What can hang from each mark
gurib: fipigiv lisi zoni
besot: fipigiv peko
vogo: peko pitup
peko: lisi pitup vogo
pitup: boku lisi peko vogo zoni
lisi: fipigiv gurib peko
zoni: gurib pitup
fipigiv: besot lisi
zulaf: besot peko
boku: pitup

Each row was made from one small tree. Brackets hold a mark, then the marks that hang from it, in alphabetical order. Every link used is in the known rows. Write each row's tree.
In the rows, 128 means zero.
Known rows
{peko {lisi fipigiv}}: [119 122 108  91 156 113 123 127 127 108 101 106 150 131 141 130  88 118
  95 106 143 141 113 167 148 162 115 117 157 181 198 163 135 120 133]
{peko lisi {vogo pitup}}: [118 137 105  99 160 105 139 115 135 101 103  75 151 134 159 126 102 153
 104 113 135 134 121 177 139 140 111 127 136 187 207 157 138 125 122]
{zulaf besot {peko {lisi fipigiv} pitup}}: [109 139 117  77 163  98 122 138 123 103 104  99 160 145 157 103  70 108
 106 124 150 131 120 163 142 166  84 110 160 177 196 144 138 141 134]
{peko {lisi {gurib {fipigiv besot}}}}: [127 121 114  96 152 131  98 125 113 100  98 111 157 116 146 120  83 162
  96 127 142 131 112 166 148 147 123  96 178 172 164 182 134 129 163]
{fipigiv {lisi peko}}: [126 117 107 115 144 112 112 115 132 115  95 105 122 121 147 129  69 111
  97  96 143 143 115 168 141 188 116 115 152 187 194 157 148 126 142]
{lisi gurib {peko {pitup vogo zoni}}}: [114 151 100 114 135  75  90 128 130 106  83 101 114 115 145 115 124 128
  92  78 156 131 121 166 146 145 130 134 173 193 167 125 128 141 146]
{fipigiv {besot {peko {pitup boku zoni}}} {lisi gurib}}: [126 154  82 104 125 189  80 108 128  94  96 108 135 129 189 101 116 191
  96 108 168 128 115 164 151 136 114 117 199 187  65 137 125 136 163]
{vogo {peko {lisi fipigiv {gurib zoni}}}}: [116 140 127  84 160  41 100 130 114 107  91 128 133 109 130 117  94 140
  92 111 148 122 125 169 149 174 126 114 194 154 208 157 135 124 147]
{boku {pitup vogo zoni}}: [133 143  92  95 137 181 117 120 128  78  92  74 156 124 142 125 106 134
 102  86 169 151 117 168 158 158 146 141 157 208 203 150 132 136 142]
{peko {lisi fipigiv gurib}}: [112 124 104  99 151  76 105 132 124 110  98 124 139 121 136 125  95 123
  88 102 141 133 113 165 151 147 120 113 175 161 163 156 129 120 138]
{vogo peko {pitup {zoni {gurib lisi}}}}: [118 147 122  85 151 108 107  93 118  82  96  89 189 135 151 128  83 179
 110  88 150 142 135 179 137 138 150 136 151 181 252 152 148 122 164]
{lisi peko}: [131 120 105 111 155  98 115 118 133 121  95 114 140 114 128 135  85 115
  93  91 143 150 117 171 143 189 114 124 156 199 210 158 152 127 148]
{boku {pitup peko}}: [127 129  90  89 147 150 116 109 139  85  98  89 149 117 143 122  88 135
 103  76 163 155 118 174 151 183 128 130 156 194 214 158 153 132 145]
{besot {peko vogo}}: [138 128 110 104 156 118 130 121 146 111 101  93 140 135 144 118  96 150
 105 109 150 142 116 171 147 158 108 133 171 217 145 150 158 132 142]
{peko {pitup {lisi fipigiv} zoni} vogo}: [100 155  96  80 137 109 125 124 138  91  94  68 123 150 174 110 131 131
  99 101 161 127 125 157 143 128 125 136 164 188 158 133 122 130 135]
{peko lisi}: [130 123 106 105 159 153 132 126 130 110 100  96 161 125 134 132  87 142
 101 108 140 153 108 173 143 162 113 118 144 192 205 173 144 121 135]
{vogo pitup}: [130 124  93  93 159 134 116 106 140 104 103 104 175 127 134 136  83 156
 100 103 149 148 117 177 140 170 121 132 147 183 235 157 141 127 152]
{peko pitup vogo}: [125 134 104 100 152 122 125 120 145 111  98  71 133 139 149 119 104 152
 104 110 144 141 113 173 139 138 108 133 161 208 165 146 150 139 131]
{zulaf {besot fipigiv} {peko {vogo {pitup boku}}}}: [119 155  95  71 155 115 117 110 145  99 120  90 171 106 177 116  51 136
 107 121 156 126 138 173 144 173  91 134 179 195 174 150 141 143 149]
{pitup {lisi fipigiv} peko vogo {zoni gurib}}: [ 97 151  89  90 130  90 110 117 143  73  98  76 152 114 175 123 118 114
 105  68 167 139 121 157 153 147 150 135 153 193 191 143 127 117 167]
{vogo {peko pitup}}: [124 135 119  89 153 116 109 108 138 111  97  90 135 134 135 120  86 154
 100  97 150 143 122 175 138 162 105 131 157 194 214 146 149 139 137]
{zulaf besot}: [135 122 104  99 161 158 125 125 138 117 105 103 176 118 123 136  66 137
 103 111 157 158 111 169 143 173 102 123 161 201 203 167 148 136 156]
{fipigiv besot {lisi gurib {peko pitup}}}: [116 126 101 121 133  95  82 115 120 112  91 108 103 129 164 111  93 141
  91 105 143 126 113 164 139 153 110  99 172 165 142 139 136 139 148]
{zoni {gurib fipigiv} {pitup boku lisi vogo}}: [114 140  84  94 143 133  99 107 141  75 108  72 182 103 187 116 100 125
 121 106 157 127 109 169 158 164 154 130 147 185 135 169 127 117 166]
{besot peko}: [143 119 105 101 160 146 120 119 142 111 101 115 163 132 128 123  86 150
 104 105 155 152 110 172 148 181 112 130 169 206 170 156 155 127 153]
{fipigiv {besot {peko lisi vogo}}}: [135 133 115 111 154 138 136 124 126 104 104  82 140 143 167 113 105 168
 103 127 143 136 113 169 147 141  97 110 161 211 143 159 149 132 134]
{besot {fipigiv lisi} peko}: [134 111 117  89 148 146 112 115 144 106 106 106 138 133 145 111  52 146
 110 113 162 137 112 170 144 186 118 122 186 195 137 158 154 129 139]
{boku pitup}: [136 120  93  95 151 164 118 115 129  93  98  94 161 126 129 127  89 133
 102  96 156 156 111 173 155 178 128 129 160 190 197 161 148 130 137]
{zulaf {besot fipigiv {peko lisi}}}: [128 122 129  85 169 136 132 133 133 113 109 106 162 126 134 109  63 141
 113 119 162 139 117 170 145 181  95 118 181 199 152 163 153 132 128]
{fipigiv besot {lisi gurib {peko {pitup vogo}}}}: [116 133  96 126 126  95  79 119 123 104  92  92  94 125 175 109  96 127
  93 103 145 120 113 163 143 144 120 104 167 172 148 133 127 145 145]
{lisi {fipigiv besot} {peko pitup}}: [117 128 103  96 148  78  96 116 123 115  95 107 121 136 156 119 103 117
  88 104 149 130 120 163 142 171 106 111 174 182 185 135 136 139 146]
{besot {peko lisi vogo}}: [131 132 119 107 159 116 142 128 136 108 101  85 137 139 154 113 103 148
 107 115 142 137 115 172 147 148 102 124 158 211 141 156 154 126 121]
{pitup boku}: [138 133  78 102 149 187 112 110 144 113 105 108 168 103 147 140  88 143
  95  98 149 157 113 174 152 174 116 134 166 202 173 169 141 123 158]

Write each row's tree
[102 161  80  94 124 113 116 119 134  68  92  75 120 117 172 107 129 141
  99  66 168 133 129 161 153 134 144 134 166 180 152 143 131 127 143] => {boku {pitup {lisi gurib} {peko vogo} zoni}}
[104 152  76  99 132  96  91 122 140  93 104 105 121  86 184 122 108 110
  87  74 151 123 124 166 159 146 128 125 170 173 151 149 117 124 147] => {pitup boku {peko {lisi fipigiv gurib}} vogo}
[112 148 104  87 143  55  92 127 126  91  92 112 123 104 147 115 101 114
  94 102 160 115 128 161 153 174 148 127 187 150 213 146 118 126 164] => {pitup {lisi fipigiv {gurib zoni}} {vogo peko}}
[118 171  84  94 125 179 109 106 137  85 100  78 141 102 178 129 109 134
  95  78 165 138 134 165 155 156 133 147 147 200 201 155 114 124 156] => {pitup boku lisi {vogo peko} zoni}
[128 126 121  84 140 159  96 104 110  61  90  82 170 145 171 100  90 167
 120 118 172 133 115 162 160 163 146 109 191 196 107 160 151 130 162] => {boku {pitup {zoni {gurib {fipigiv {besot peko} lisi}}}}}
[133 128 105 111 161  62  99 131 123 121  85 138 143  94 114 126  99 133
  94 104 147 139 114 172 144 202 132 118 196 176 194 158 150 127 166] => {lisi {gurib zoni} peko}
[105 138 127  78 154  75 112 117 125 106  97  92 119 144 152 112  94 129
  96 101 145 126 127 170 143 151 103 122 157 174 207 142 135 131 116] => {vogo {peko {lisi fipigiv} pitup}}
[116 128 115  85 162 101 118 128 131 104  97 104 137 154 154 101 108 131
 105 110 152 128 115 168 147 160 104 121 170 182 146 137 141 128 120] => {besot {peko {lisi fipigiv} pitup}}
[ 98 157  70  81 142 113 104  98 134  78 101  99 186 117 183 130 127 134
 101  87 158 134 127 164 154 152 142 141 163 166 159 145 116 105 164] => {vogo {pitup boku {lisi fipigiv} {zoni gurib}}}
[131 139 113  96 157 113 134 131 138 109 109  88 164 125 147 120  55 128
 107 123 149 146 121 166 143 165  86 122 159 213 195 158 154 145 154] => {zulaf besot {peko vogo}}
[113 138  90  97 142 152 121 113 122  71  91  78 179 130 148 121 121 137
 112  85 162 155 111 164 158 158 149 132 155 185 168 158 140 113 146] => {boku {pitup lisi {zoni gurib}}}
[123 132 117  72 161 127 113 128 139 109 110  98 169 130 138 105  43 135
 113 123 161 140 119 169 138 183  89 121 181 196 189 149 153 151 147] => {zulaf {besot fipigiv} {peko pitup}}
[116 138  67  89 142 156 109 113 140  99 106 109 152 112 170 132 101 106
  91  96 154 139 120 162 155 172 125 131 165 170 162 162 120 113 155] => {pitup boku {lisi fipigiv}}
[145 115 112  84 153 200 103 113 115  93 102  96 181 134 154 126  56 163
 105 130 149 141 119 172 140 152 147 105 173 187 226 188 146 135 184] => {gurib {fipigiv besot} lisi}
[112 136 120  94 142  64  93 118 112 106 102 120 121 123 151 122  89 146
  82 107 143 124 126 163 150 141 108 102 176 159 187 153 125 129 145] => {vogo {peko {lisi {fipigiv besot} gurib}}}
[131 153  70  99 149 172  89 118 126  95  94 121 157 113 176  96 135 181
 103 125 164 125 113 167 152 175 125 116 206 164 101 149 129 128 176] => {fipigiv {besot {peko {pitup boku {lisi {gurib zoni}}}}}}
[115 157 102  81 151 159 112 131 135  97 113  77 159 110 183 100  64 118
 112 119 157 127 123 171 149 166  92 124 169 198 161 152 132 147 130] => {zulaf {besot fipigiv} {peko lisi {pitup boku vogo}}}
[ 99 138 103 100 143  47 111 119 124  97  89 106 147 123 153 127 120  95
  98  78 152 138 123 156 150 170 137 126 164 180 172 143 135 108 155] => {pitup {lisi fipigiv peko} {zoni gurib}}
[111 141 103 110 144  75 121 127 140 103 100  88 118 109 159 118 104 150
  96  87 141 135 118 171 143 131 112 118 158 190 161 157 146 127 135] => {pitup {peko {lisi gurib} vogo}}
[128 136 127  91 166  68 121 141 129 109  96 110 134 111 139  97 100 167
 110 130 153 118 116 173 148 168 124 119 218 186 115 158 154 128 133] => {besot fipigiv {peko {lisi {gurib zoni}} vogo}}
[ 98 164  98  98 140  38 101 111 134 103  90  82 122 116 185 117 142 114
  97  82 148 124 129 164 153 140 117 139 189 208  97 123 140 126 136] => {lisi fipigiv {peko {pitup boku {zoni gurib}} vogo}}
[118 116 111  94 144 122  99 128 137 114 107 113 141 110 136 119  41 138
 102 115 160 135 113 164 142 163 113 110 196 170 135 163 140 136 148] => {zulaf {besot {fipigiv {lisi gurib}}}}
[111 139 117  78 151  79 108 100 115  94 106 100 143 140 164 125  86 151
  90 111 145 123 135 170 142 154 108 111 148 160 247 149 124 129 138] => {vogo {peko {lisi {fipigiv besot}}} pitup}
[125 122 114  91 161 104 124 129 130 106 100 116 148 140 145 116  94 124
 100 108 150 135 116 167 151 172 110 120 170 186 159 152 142 121 132] => {besot {peko {lisi fipigiv}}}
[108 157 120  77 134 106 114 118 113  71  92  72 121 132 160 114 107 111
  96  81 165 126 135 164 162 151 136 134 156 185 220 140 120 133 115] => {boku {pitup {vogo {peko {lisi fipigiv}}} zoni}}
[119 153 102  99 138 157 128 125 138  87  97  72 146 113 160 126 104 148
 102  77 163 148 119 170 144 150 130 130 136 215 231 158 133 130 147] => {pitup {peko lisi} vogo zoni}
[113 162  79 101 135 152 104 118 135  95  97 110 148  88 169 125 116 164
  90  70 158 144 123 171 151 143 123 127 169 191 152 161 129 119 158] => {pitup boku {peko {lisi gurib}} zoni}
[112 122 104 101 149  64  94 124 125 103  89 123 128 104 144 118  89 101
  95  97 146 124 124 161 146 182 137 115 174 159 171 166 135 120 162] => {pitup {lisi {gurib fipigiv} peko}}
[115 141  70 102 136 124  99 108 124 104 103 116 131 108 188 129 108  96
  83  96 149 130 127 157 154 184 117 115 167 169 167 154 118 119 161] => {pitup boku {lisi {fipigiv besot} peko}}
[124 121  99 126 133  99  88 116 119 114  96 120 114 116 155 125  78 134
  87 104 141 133 113 163 143 166 117  97 172 169 156 154 137 131 159] => {fipigiv besot {lisi gurib peko}}
[129 146 112  91 152 169 105 110 116  84  98  96 192 116 180 113 114 179
 112 119 158 136 117 168 160 152 125 114 187 212  98 174 144 118 169] => {pitup boku {zoni {gurib {fipigiv {besot {peko lisi}}}}}}
